Each row was made from one small tree. The marks that hang from a mark follow it in brackets, in alphabetical order. Every link used is in the known rows. Write each row's tree.
Known rows:
todim{poguk{dasik{barin nuvuz}}}: [-20   1  24  15  -2 -38 -35  12   0  46  -6   0  15 -39  13   5 -34   3
   7   5   0  13 -21 -29 -24 -19 -22   3  20  39  32 -22  13   1]
sakev{dasik{barin} gelep{losas} pekel}: [ 44 -15  42  49  -2 -14   7 -27 -26  15   8 -24   7  25  16  32 -21 -48
  11   6   7   1 -12 -16  -6 -25  -3  10 -36  35   2  -6 -12  17]
pekel{sakev{dasik{barin nuvuz} gelep}}: [  9 -21  53  19   5 -15  -7   2 -45  32  -4 -41   3 -18  16  12 -34 -47
   4  20  17  12 -35  -6 -13  -7   8   4   6  40   6  20  19  13]
tutok{poguk{dasik{barin nuvuz}}}: [-13   0 -19  -8   5  -8 -32   7 -23  22   5 -11  20 -33   3  -8 -43  -4
   8  10  13  19 -23 -23 -21 -12 -15  -3  12  35  25  -8  19   6]
gelep{sakev{pekel}}: [ 26  14   4  29  12 -15   3 -31 -14  -1 -12 -14  -8  16  -6   5 -21 -18
  16   5   4   7 -12  -9   1  -1  -3  -6 -28  -8 -20   6 -30   9]
dasik{barin nuvuz{fenan tutok{poguk}}}: [ -3   4   3  20  -5   8 -29  17  13  25  -1 -14   0 -25 -15 -10  -2 -17
   3  30   6   3  11  -7 -21 -47   5  10  20  21 -10   0  35 -16]
rali{zime}: [ -3 -16  24   0 -16 -13 -16   5 -17   7  10  -2   7   8 -15   3 -18   4
  -1  -3   6  -9  16 -26  -4  -4  -9   0  -8  22 -19  13   6   2]
dasik{nuvuz}: [-16   5  -3 -15   3  -2 -11   3  16   9   4 -13   8 -14   2 -17 -11  -2
  -2   9   6   5 -18   8  -1 -15  -7   1  15   7  26   4  19 -12]
poguk{dasik}: [-19   6 -25   6   2  -5 -10   0  -4  -2  -3  -4   7 -18  -8  16 -16  12
   4 -12   3  -6   6 -18  -4   6  -6  -4   7  18   0  -6  -9  10]
rali{nuvuz zime}: [  3 -14  43  -7  -5 -21 -11  18   7  35 -13  -9   4  20 -33  -2 -17 -15
  -6  10  10  -4  11 -29  -9  -1  -7  -1 -17  34 -25   5  18  24]
rali{losas nuvuz}: [  6  14  29 -27  17  -9  15  20  32  50 -33 -24  -5  32 -14  -3  -1 -48
 -23  13  13   4   1 -19   4   6   3   2 -11  16 -20  11  19  18]
sakev{gelep}: [  5   4  19   5  -3   4   4  -7  -3  -3  -5 -21   8  12   3  17 -17 -13
   8  -9   3  -4 -21  -3   2  -2  11  -1 -10  16  -1   3  14  -2]
poguk{dasik{barin nuvuz{todim}}}: [-18  -5  -9 -14  -4 -24 -42   3  -2  56   6 -13   7 -47   5   0 -64   7
   8  -2  -6  11   6  -7 -19 -15 -10  -3  38  43  26  -5  10  12]
pekel{sakev{gelep{losas}}}: [ 14  -1  36  14 -11 -21  13 -19 -14   0   2 -33   3  23 -15  45 -17 -28
   4 -13  23 -12 -20   8  -3 -23   6  -5 -14  22  -2  17  14   5]
nuvuz{fenan todim tutok}: [ -5  16 -10  22  -9  -6  -8  12  35  28  -3 -14 -19 -17 -32  14   5   5
  -7   8 -15 -24  54  19 -10 -33  21   3  36   7 -32   0   6   2]
poguk{dasik{barin}}: [ -9 -14  -1  12  -5  -7 -30   0 -27  18   0   5   1 -26  13  17 -36   5
  14  -7  -1   8   8 -31 -11   3  -6   3   3  31  -2  -6  -5  16]
poguk{dasik{nuvuz{todim tutok}}}: [-39  22 -15  -9  -3 -12 -12   1  37  45   5 -23   3 -34 -28   0 -24  15
   1  -1   1 -16  25  10 -21 -21  -5  -7  47  18   7   7   3  18]
gelep{losas sakev{pekel}}: [ 32  13   2  37   3 -25   5 -35  -6   0   3 -11   2  33 -16  18 -19 -24
  13   7  11   0  -1  -1   1 -28 -12  -4 -31  -8  -6   3 -27  11]
gelep{losas sakev{dasik}}: [ 26  -4 -12  54   8 -22  10  -3 -37  18  10   2  19  20 -22  18   1 -32
  -1  23   0  -4  14  -1  -1 -18  -5   1  -1 -16   2   9 -18  32]
poguk{dasik{barin nuvuz{fenan tutok}}}: [-36  -1  -5  23 -12   0 -48  19  16  31  -5 -14  -5 -49 -15  15 -23   3
  10   9   4  -8  33 -27 -16 -44   0  14  33  40  -9   3  24  -8]
nuvuz{fenan{luvudo zime} tutok{poguk}}: [ 15  35 -22   9 -44  31 -31  50  55   3  -2  -1 -15   7 -36  13   6 -32
   0  58   5 -19  40   9  -6 -16  13  11  16  27 -74  19   5 -31]
gelep{sakev{dasik pekel}}: [ 35   7  -8  52  20 -14  17 -23 -32  -1  -8 -19  -1  10  -8   3  -9 -31
   4  26   0   4  -7 -10  -3   8  -2  -3 -24  -8 -24   1 -44  26]
poguk{dasik{nuvuz}}: [-35   9 -27  -9   2  -6 -19   4   9   8   3 -20  16 -33  -6  -1 -28   8
   1  -2  10   0 -14 -13  -6 -10 -15  -3  23  26  22  -3  10   0]
fenan{luvudo zime}: [ 13  14  -1 -20 -42  18 -34  38  39   6   7   8 -12   9  -1   8 -21 -26
   6  40   2  -5  19   6   7  12   0   9   9  26 -39  24  -8 -25]
todim{poguk{dasik{barin}}}: [ -3  -2  26  31  -6 -38 -25  10 -17  35 -11  14   7 -24  11  21 -24   6
  10  -5  -6   7  -4 -35 -24  -3 -13   3   4  32   9 -25  -3  11]
pekel{sakev}: [  2  -5  17   3  -1 -16   8  -6 -20   1  -7 -16 -13  -4  -5  14  -4 -11
  -2  -2  12  -3  -9   4  -6   8   4  -5   0   5 -16  14  -6   4]
dasik{nuvuz{fenan{luvudo} todim tutok}}: [-25  29 -17  -1 -18   8 -27  30  75  38  -1 -15 -17 -26 -32  -4  -7 -10
   0  34 -10 -18  43  24 -13 -48  12   8  57  26 -26  18  17 -25]
todim{poguk{dasik{nuvuz}}}: [-30  20  -3  13   6 -37 -13  12  22  25  -6 -10  21 -30  -8   3 -19   9
  -4   4   3  -1 -25 -15 -18 -16 -19  -5  23  29  31 -25   8  -2]
luvudo{fenan{zime}}: [ 28  -8   0   0 -36  -6 -13  22  18  10   2 -10   0  -4  -4  15 -11 -14
   0   8   6   4  18  -4  24   3   3   3   2  33 -15   4  13 -17]
todim{poguk}: [  6  12  26  21   0 -28   6  10  13  15 -10   8   6   0   1   6  12   2
  -6   5  -5   0 -13  -3 -13  -5  -6   1   1   2  10 -20   0  -2]

Which tree is each row?
[  8  25 -27  17  -3  -2  -1  12  26  21  -2 -20  -5 -10 -40   7   7  -2
 -11  19 -10 -19  38  21 -19 -30  18  -2  26   7 -34  -8   9   6] -> nuvuz{fenan todim tutok{poguk}}
[-46  15  -7   0  -3   4 -15   4  29  19   1 -19   6 -25 -22  -2  -3   7
   5   1  11 -10  11  -9 -14 -21 -10   0  27  15   3   8   6   3] -> poguk{dasik{nuvuz{tutok}}}
[-30   9  41  24  -7 -29 -26  13  15  55  -9   3   5 -31  -3   4 -10   4
  10   7   1   2   1 -26 -34 -26 -17   9  23  26  15 -11  10   3] -> todim{poguk{dasik{barin nuvuz{tutok}}}}
[  6   3  41   3  -4 -46 -25  12  16  74  -1   1   4 -26  13 -12 -37  -2
  -2  14 -15  14  -9  12 -26 -26  -9   1  34  25  36 -18  19   1] -> dasik{barin nuvuz{todim{poguk}}}
[  8   6  47 -36  -2 -35  -5  24  26  80 -18 -30   0  30 -34   2 -35 -41
 -28  14   4  -7  29 -25  -8   1   1  -9   3  42 -39  19  22  36] -> rali{losas nuvuz{todim} zime}
[  5  -4 -17   7   1  -5 -24   2 -36  13   0   5  13 -19   2   9 -35  -1
  10   1   5  15  -7 -31 -19   4  -8  -3  -3  28   0 -11   0  17] -> tutok{poguk{dasik{barin}}}
[ 27   7  17  36  12  -2  25 -22 -13 -10  -6 -38   4  15   4  16  -8 -36
   0   9   5  -6 -27  -9  -2   5   5  -1 -32  23 -12  -9 -20  13] -> sakev{dasik gelep pekel}
[ -5  23  -9  17  -1 -50  -4   5  11  40  -5  -2  10 -24 -16  21 -26  17
  -7  -9 -16 -11   4  -4 -23  -2  -7 -11  27  23   8 -31 -11  20] -> nuvuz{todim{poguk{dasik}}}
[ 13  23 -13  12 -45  -3 -30  34  47  33   1 -14 -20 -12 -30  22  -9  -6
 -10  28 -13 -31  71  25  -1 -20  20   6  33  24 -55   7   9  -6] -> nuvuz{fenan{zime} todim tutok}
[ 10   0 -13  38  11 -24   0   1 -21  26  14 -13  27   8 -21   1 -11 -35
  -4  34   9   2  -1   8   0 -34 -13   1  16 -10  27  12   1  21] -> gelep{losas sakev{dasik{nuvuz}}}
[-29   4  10  -5  -8 -13 -35   2  16  64   6 -12  -2 -40  -9   0 -38   9
  11   0  -4   1  30  -2 -29 -26  -5   1  44  29   7   6   6  18] -> poguk{dasik{barin nuvuz{todim tutok}}}
[ 11 -22  36  24  -2 -10 -13   2 -21  39  17 -23  27   2  11  14 -28 -45
   5  19  10   7 -17  -3  -6 -41  -5  10   3  34  39   5  29  10] -> sakev{dasik{barin nuvuz} gelep{losas}}
[ 49 -14  18  66   6 -29  -4 -26 -47  26   6  -2   3  21   1  17 -18 -45
  15  25   3  11   9 -15  -9 -23 -11   6 -29   0  -6   2 -37  30] -> gelep{losas sakev{dasik{barin} pekel}}
[ -4  22  17  -1   1 -45  -3   9  35  53  -2 -12  14 -19  -6 -13 -20   4
 -13  14 -12   0 -18  23 -19 -21  -9  -6  36  14  35 -22  17  -1] -> dasik{nuvuz{todim{poguk}}}
[-11   2 -43  14   1  -6 -44  22 -10  15  -2 -19  17 -48  -5   6 -45  -6
   4  18   8   9  -8 -28 -14 -31  -5   4  19  53   8 -16  31  -7] -> tutok{poguk{dasik{barin nuvuz{fenan}}}}
[-10   5  74 -19  -7 -10   3  25  36  66 -24 -26  -8  44 -43  -1   8 -45
 -21  16  19 -13  34 -40 -11  -8   1   4 -12  24 -56  35  21  28] -> rali{losas nuvuz{tutok} zime}
[-29  -1 -28   6 -17   8 -63  34  24  23  -5  -2  -5 -49  -1  13 -50 -12
  17  25   2   4  14 -31  -5 -35  -3  14  38  64  -9   5  20 -27] -> poguk{dasik{barin nuvuz{fenan{luvudo}}}}
[  3  13  80  13 -13 -58   2  22  42  87 -18  -7  -3  22 -56   2   0  -8
 -14  16  -9 -22  35  -9 -38 -17  -3  -3   8  27 -37 -10  11  39] -> rali{nuvuz{todim{poguk} tutok} zime}
[ -4   4 -24 -18   5 -21 -32   4 -13  49   8 -17  20 -39  -3  -6 -62   0
   5   6   1  15 -11  -3 -29 -12 -11  -9  32  40  23 -11  15  17] -> tutok{poguk{dasik{barin nuvuz{todim}}}}
[ 20 -10  41  24  10  -3  -7 -17 -14  23   0 -40   8  -4  26  -1 -38 -46
  11  18   9  13 -39 -14  -9 -16  -2   9 -19  42  14  -1   3   4] -> sakev{dasik{barin nuvuz} gelep pekel}
[-18  -8  43   0  -8   6 -25   3  14  39   3  -2  -7 -14   6 -17  -5  -8
  11  12   4  10   9  -2 -19 -27  -3  12  18   8   7  16  18  -5] -> dasik{barin nuvuz{tutok}}
[-35  -3  19   4  -6   2 -35   4   8  39   1  -6   0 -33  -2  -1 -21   2
  17   0   8   4  14 -21 -21 -23 -11   9  24  25   6  11   8   6] -> poguk{dasik{barin nuvuz{tutok}}}
[  5  34 -30   8 -10  14  -6  24  50  21  -2  -5 -14  -5 -44   6   4 -15
  -2  36 -11 -19  43  18 -19 -31  18   2  35  17 -52   6   3 -11] -> nuvuz{fenan{luvudo} todim tutok{poguk}}
[  3  -2  56 -27   2 -20  -3  25  16  57 -21 -26   3  38 -29   1 -17 -44
 -23  14  18  -3  16 -44  -1   4  -6  -1 -19  38 -39  23  23  25] -> rali{losas nuvuz zime}
[-14   5  49  24   5  -3  22   1  -8  23  -5 -53   0  -6 -19  11   8 -41
  -3  20  21 -13 -19  10 -17 -12  13   1  15  19 -13  30  10  13] -> pekel{sakev{dasik{nuvuz{tutok}} gelep}}
[ 20 -19  12  43   5 -26 -21   4 -41  47  14  -1  22  -1  -1   2 -26 -41
   9  35   3  16   3  -3  -8 -37 -13   8  11   2  27  15   2  24] -> gelep{losas sakev{dasik{barin nuvuz}}}
[ 22  -9  29  37   0 -22  27 -10 -33   7   8 -35  12  20 -15  44  -3 -45
  -7   8  19 -15 -11   8  -4 -14   7  -1  -8  21  -5  14   0  21] -> pekel{sakev{dasik gelep{losas}}}
[ 41   4  -7  60  15 -25  18 -25 -26   2   6 -14   9  28 -16  17  -4 -39
   5  23   6  -2   4  -5  -2 -19 -10  -1 -26 -11  -7  -1 -39  29] -> gelep{losas sakev{dasik pekel}}
[ 36 -23  16  58   2 -24 -10  -4 -60  37   9  12  13  12  -3  18 -17 -39
  11  25  -2  10  19 -12  -8 -21  -4   8  -4  -6   1  12 -15  34] -> gelep{losas sakev{dasik{barin}}}
[-20   1  18  13 -21  21 -46  32  46  33  -5   2 -22 -25  -8  -5  -9 -22
  17  39  -1   0  30  -7 -14 -50   8  23  35  34 -24  22  25 -34] -> dasik{barin nuvuz{fenan{luvudo} tutok}}
[-10  28 -29  24 -36 -32 -51  50  46  26  -9 -19  12 -42 -15  28 -35  -2
 -12  33   3 -17   8 -13  -3 -24 -10   8  30  63  -5 -24  23 -21] -> todim{poguk{dasik{nuvuz{fenan{zime}}}}}
[ 18 -13  22  21  10  -6  -8  -9 -13  26   5 -19  -3 -17  24 -19 -19 -34
   2  29   5  17 -15 -11 -11 -10 -12  10  -9  28  17  -5 -13   5] -> sakev{dasik{barin nuvuz} pekel}
[ 26  15 -31   2 -38 -13 -39  36  31  25   2 -17 -12 -18 -14  22 -35  -6
 -14  26 -13 -19  50  22   7 -12  15   3  27  37 -39  -5  10 -11] -> nuvuz{fenan{zime} todim}
[-18  32 -11  47 -10 -40  -9  19  39  42 -13 -10  -6 -35 -39  35  -3  17
  -8   0 -21 -31  46  -5 -27 -33   7   0  43  28 -26 -28  -1  13] -> nuvuz{fenan todim{poguk{dasik}} tutok}
[ 38 -11  43  41   7  -3   3 -21 -31  10  -5 -27  -1   8  24  15 -27 -42
  13   9   1   8 -22 -22  -7   1   7   8 -34  36 -11  -6 -18  16] -> sakev{dasik{barin} gelep pekel}
[ 10  -6  34 -17  -6 -36 -13  14  15  60  -7 -15   1  13 -38  -2 -37  -9
 -12   8  -4 -10  25 -10 -14  -2  -3  -7   1  38 -28   2  14  34] -> rali{nuvuz{todim} zime}
[ -6  -6   5  13  10 -19   9   8 -22  15   2 -32   4 -23  -6  -4   1 -28
 -17  27  16   0 -19   8  -8  -1  -3  -1  17  13   6  15  -1  11] -> pekel{sakev{dasik{nuvuz}}}
[  3   4 -35  53  15 -12 -16  20 -17  18  -6 -22  11 -29 -23  -1 -13 -27
  -6  46  -5   0   5  -4   4 -29   6   5  25   7  -4   5  10   6] -> gelep{sakev{dasik{nuvuz{fenan}}}}
[ -6  -4 -15  35   4 -17  -4  24 -13   7  -6 -41  -4 -38 -16  11  -1 -29
 -20  34  13 -10   0   3  -3 -22   8   5  28  29  -9   5  14  -1] -> pekel{sakev{dasik{nuvuz{fenan}}}}
[-17  -2 -34   9  -7 -22 -55  18   6  46   0 -19   1 -62  -3  14 -64   7
   3   5  -9   0  27 -10 -13 -38   1   5  47  58  10 -12  24   0] -> poguk{dasik{barin nuvuz{fenan todim}}}
